Each row was made from one small tree. The marks that hang from a mark follow it in brackets, in alphabetical order. Every link used is in the known rows. Write each row's tree.
Known rows:
rufo{febu gipi renod}: -.19	.04	.27	-.23	.15	-.14	-.26	.09	-.16	.41	-.12	-.16	-.24	-.08	-.25	-.04	-.31	-.11	-.19	.03	.47
rufo{febu}: -.23	-.04	-.08	-.11	-.14	.05	.01	-.20	.01	.26	-.27	-.31	.01	-.16	-.04	-.23	.01	.24	-.06	-.16	.26
rufo{febu renod}: -.31	.14	.19	-.16	-.06	-.05	.06	-.03	-.12	.30	-.36	-.24	-.06	-.17	-.12	-.10	-.12	.09	-.26	-.10	.41
renod{mivugod ninadis{febu}}: .25	.03	-.03	.43	-.09	.50	.19	.00	.17	-.14	.14	-.06	.48	-.22	.22	-.03	.20	.24	-.01	-.05	-.44
rufo{febu gipi{maroda}}: -.18	-.13	-.09	-.23	.02	-.21	-.30	-.03	-.16	.17	-.13	-.01	-.02	-.08	-.03	-.05	-.06	-.02	-.01	.02	.16
mivugod{febu renod{ninadis rufo{gipi}}}: -.02	.30	-.17	.26	.36	.15	.01	-.01	-.05	-.01	.08	.29	-.36	.31	.11	.06	.07	.05	.34	-.04	-.39
rufo{febu gipi renod{ninadis}}: -.14	.17	.23	-.10	.26	.03	-.26	.01	-.11	.49	.03	-.05	-.15	-.16	-.07	.04	-.38	-.09	-.19	-.08	.14
renod{mivugod rufo}: .27	-.21	-.04	-.19	-.10	.18	.06	-.07	-.01	-.34	.05	-.10	.30	.03	.04	-.18	.19	.19	.27	-.04	-.15
renod{mivugod rufo{febu}}: .01	-.15	-.06	-.31	-.05	.14	.07	-.17	.00	-.15	-.06	-.06	.47	.00	.15	-.27	.22	.26	.19	-.02	-.13
gipi{rufo}: .16	-.20	-.35	.04	-.23	-.27	.05	-.04	.32	-.17	.10	-.25	-.15	.08	-.16	.07	-.01	.07	.12	-.30	.26
mivugod{renod{ninadis rufo{febu}}}: .00	.25	-.21	.03	.21	.33	-.04	-.23	-.08	.18	-.03	.12	-.15	.02	.18	-.08	-.19	.17	.27	-.13	-.48
renod{mivugod ninadis{febu} rufo}: .29	.00	-.11	.16	.08	.56	.12	-.22	.22	-.20	.30	.05	.54	-.02	.30	-.16	.13	.28	.32	-.03	-.63
mivugod{renod{rufo{febu gipi}}}: .02	.07	-.15	-.15	.21	.11	-.18	-.09	-.14	.17	-.06	.06	-.33	.15	-.07	-.12	-.20	.05	.29	.03	-.11
gipi{maroda rufo{renod{ninadis{febu}}}}: .02	.05	-.29	.12	-.17	-.41	.14	.07	.17	-.36	.00	.17	.15	.02	.11	.30	.04	-.06	-.01	-.17	-.08
rufo{febu gipi{maroda} renod{mivugod}}: -.19	.01	.27	-.27	.05	-.31	-.14	.27	-.33	.03	-.21	.16	.25	-.12	-.02	.11	.00	-.16	-.29	.17	.19
mivugod{febu}: -.13	.01	-.08	.26	-.11	-.06	.20	.03	.05	-.13	-.21	-.21	-.23	.10	-.12	-.06	.35	.17	.03	-.15	.31
ninadis{renod{mivugod}}: .05	-.20	.12	.15	-.26	.14	.15	.01	.04	.00	.07	-.05	-.03	-.05	-.01	-.05	.17	-.14	-.24	.25	.01
gipi{maroda}: .04	-.11	-.20	.01	-.29	-.16	.00	.01	-.17	-.29	-.26	-.06	.01	-.15	-.01	.04	.14	.07	.04	-.12	.03
rufo{gipi}: .26	-.23	-.02	.00	-.01	.01	-.33	.08	-.04	.12	.12	-.29	-.41	-.04	-.32	-.02	-.21	-.06	.12	-.07	.32
gipi{maroda rufo{febu renod}}: -.24	-.01	-.26	-.19	-.21	-.64	.12	.03	.07	-.24	-.22	.15	.19	.02	.09	.20	.10	-.04	-.12	-.15	.17

Write each row's tree:
-.13	.22	-.18	.17	.16	.03	.17	.01	-.07	-.16	-.20	.13	-.36	.34	-.02	-.05	.23	.13	.31	.00	-.08 -> mivugod{febu renod{rufo}}
.04	.22	.26	.26	-.03	.10	.23	.21	-.11	-.15	-.08	-.03	.12	-.14	.05	.16	.14	.03	-.23	-.12	-.04 -> rufo{renod{mivugod{febu} ninadis}}
.19	.21	-.22	.12	.17	.35	-.04	-.14	-.08	.04	.05	.09	-.26	.03	.10	-.01	-.22	.11	.32	-.15	-.49 -> mivugod{renod{ninadis rufo}}
.02	-.20	.10	.00	.02	.06	.05	-.04	.07	-.04	.24	.14	-.10	.24	.01	-.08	.21	-.20	.01	.35	-.06 -> ninadis{renod{mivugod{febu} rufo{gipi}}}
.35	-.27	.00	-.24	.05	.11	-.16	.02	-.03	-.25	.22	-.04	.17	.08	-.06	-.13	.06	.05	.32	.04	-.10 -> renod{mivugod rufo{gipi}}
-.19	-.13	-.45	-.15	-.25	-.56	.08	-.08	.16	-.26	-.16	.10	.24	.03	.15	.12	.19	.07	.03	-.20	.05 -> gipi{maroda rufo{febu}}
.05	.00	.28	.01	.01	-.34	-.06	.47	-.30	-.30	-.10	.17	.01	.02	-.13	.26	.15	-.25	-.18	.17	.21 -> rufo{gipi{maroda} renod{mivugod{febu}}}
.19	.11	.23	.19	.19	.18	-.22	.14	-.01	.24	.20	-.11	-.32	-.09	-.23	.11	-.39	-.15	-.05	-.01	.12 -> rufo{gipi renod{ninadis{febu}}}
-.21	.17	.16	-.15	.19	-.15	-.25	.06	-.24	.29	-.07	.16	.00	-.18	.07	.14	-.27	-.15	-.20	-.02	-.02 -> rufo{febu gipi{maroda} renod{ninadis}}
.16	.00	-.12	.19	-.11	-.15	.18	.10	.32	-.21	.16	-.06	.15	.01	.00	.18	.02	.02	-.05	-.19	.04 -> gipi{rufo{renod{mivugod ninadis{febu}}}}
.08	-.10	-.04	-.05	-.03	.06	.21	-.01	.03	-.42	-.01	.00	.29	.18	.09	-.14	.45	.22	.25	-.01	-.09 -> renod{mivugod{febu} rufo}
.01	-.20	.00	.12	.06	.34	-.04	-.28	.33	.25	.32	-.02	-.27	.25	-.15	-.28	-.12	-.12	.16	.44	.04 -> ninadis{febu renod{rufo{gipi}}}
-.19	.23	.25	-.01	.00	.13	.16	.03	-.12	.18	-.20	-.04	.36	-.29	.18	.00	.01	.11	-.33	-.10	-.06 -> rufo{febu renod{mivugod ninadis}}
-.01	-.17	.10	.36	-.20	.35	.26	-.05	.28	.05	.11	-.03	.12	.05	-.02	-.18	.23	-.05	-.18	.47	.00 -> ninadis{febu renod{mivugod}}
.09	.04	-.11	.17	-.10	-.28	.22	.15	.25	-.27	.11	-.01	.09	.07	.03	.25	.12	.00	-.08	-.24	.07 -> gipi{rufo{renod{mivugod{febu} ninadis}}}
.16	.10	.17	.04	.10	-.11	-.27	.21	-.25	.02	.08	.10	-.22	-.14	-.09	.27	-.31	-.25	-.08	-.05	-.02 -> rufo{gipi{maroda} renod{ninadis}}
-.09	-.18	.08	-.14	-.10	.16	.11	-.21	.08	.09	.11	.07	.11	.07	.12	-.20	.14	-.06	-.06	.28	-.13 -> ninadis{renod{mivugod rufo{febu}}}
-.25	.05	.19	-.28	.08	-.32	-.23	.14	-.29	.21	-.22	.06	-.08	-.09	-.13	.06	-.19	-.17	-.21	.08	.32 -> rufo{febu gipi{maroda} renod}
.01	-.06	-.26	-.06	-.26	-.60	.10	.14	.06	-.43	-.12	.10	.03	.05	-.03	.28	.07	-.10	-.03	-.17	.15 -> gipi{maroda rufo{renod}}
-.02	-.18	-.03	.10	.04	.25	-.03	-.25	.27	.15	.27	.09	-.19	.25	-.07	-.23	-.06	-.15	.15	.47	-.04 -> ninadis{febu renod{rufo{gipi{maroda}}}}
.29	.04	.32	.09	.12	.08	-.18	.30	-.16	.03	.19	-.02	-.06	-.17	-.12	.22	-.22	-.19	-.16	-.01	.00 -> rufo{gipi renod{mivugod ninadis}}
-.03	-.16	.07	.04	-.09	.11	.20	-.11	.10	-.10	.14	.10	-.01	.19	.08	-.12	.30	-.10	-.02	.29	-.09 -> ninadis{renod{mivugod{febu} rufo}}
-.08	.14	.32	-.09	.21	.04	-.16	.15	-.16	.30	.04	.05	.18	-.19	.05	.09	-.18	-.09	-.27	.02	.00 -> rufo{febu gipi renod{mivugod ninadis}}
-.26	.27	.16	-.03	.04	.12	.05	-.11	-.08	.36	-.21	-.15	.03	-.25	.07	-.03	-.20	.11	-.26	-.20	.08 -> rufo{febu renod{ninadis}}
.10	-.21	.07	-.05	-.13	.18	.11	-.15	.08	-.04	.18	.02	.00	.09	.04	-.14	.12	-.11	-.01	.27	-.13 -> ninadis{renod{mivugod rufo}}
.07	.20	-.18	-.02	.31	.28	-.19	-.16	-.10	.24	.10	.17	-.24	.05	.12	-.04	-.28	.06	.30	-.06	-.45 -> mivugod{renod{ninadis rufo{febu gipi}}}
-.15	-.02	-.15	-.12	-.12	-.37	.11	-.03	.25	.04	-.08	-.17	-.03	.05	-.10	.06	-.07	.04	-.10	-.23	.39 -> gipi{rufo{febu renod}}
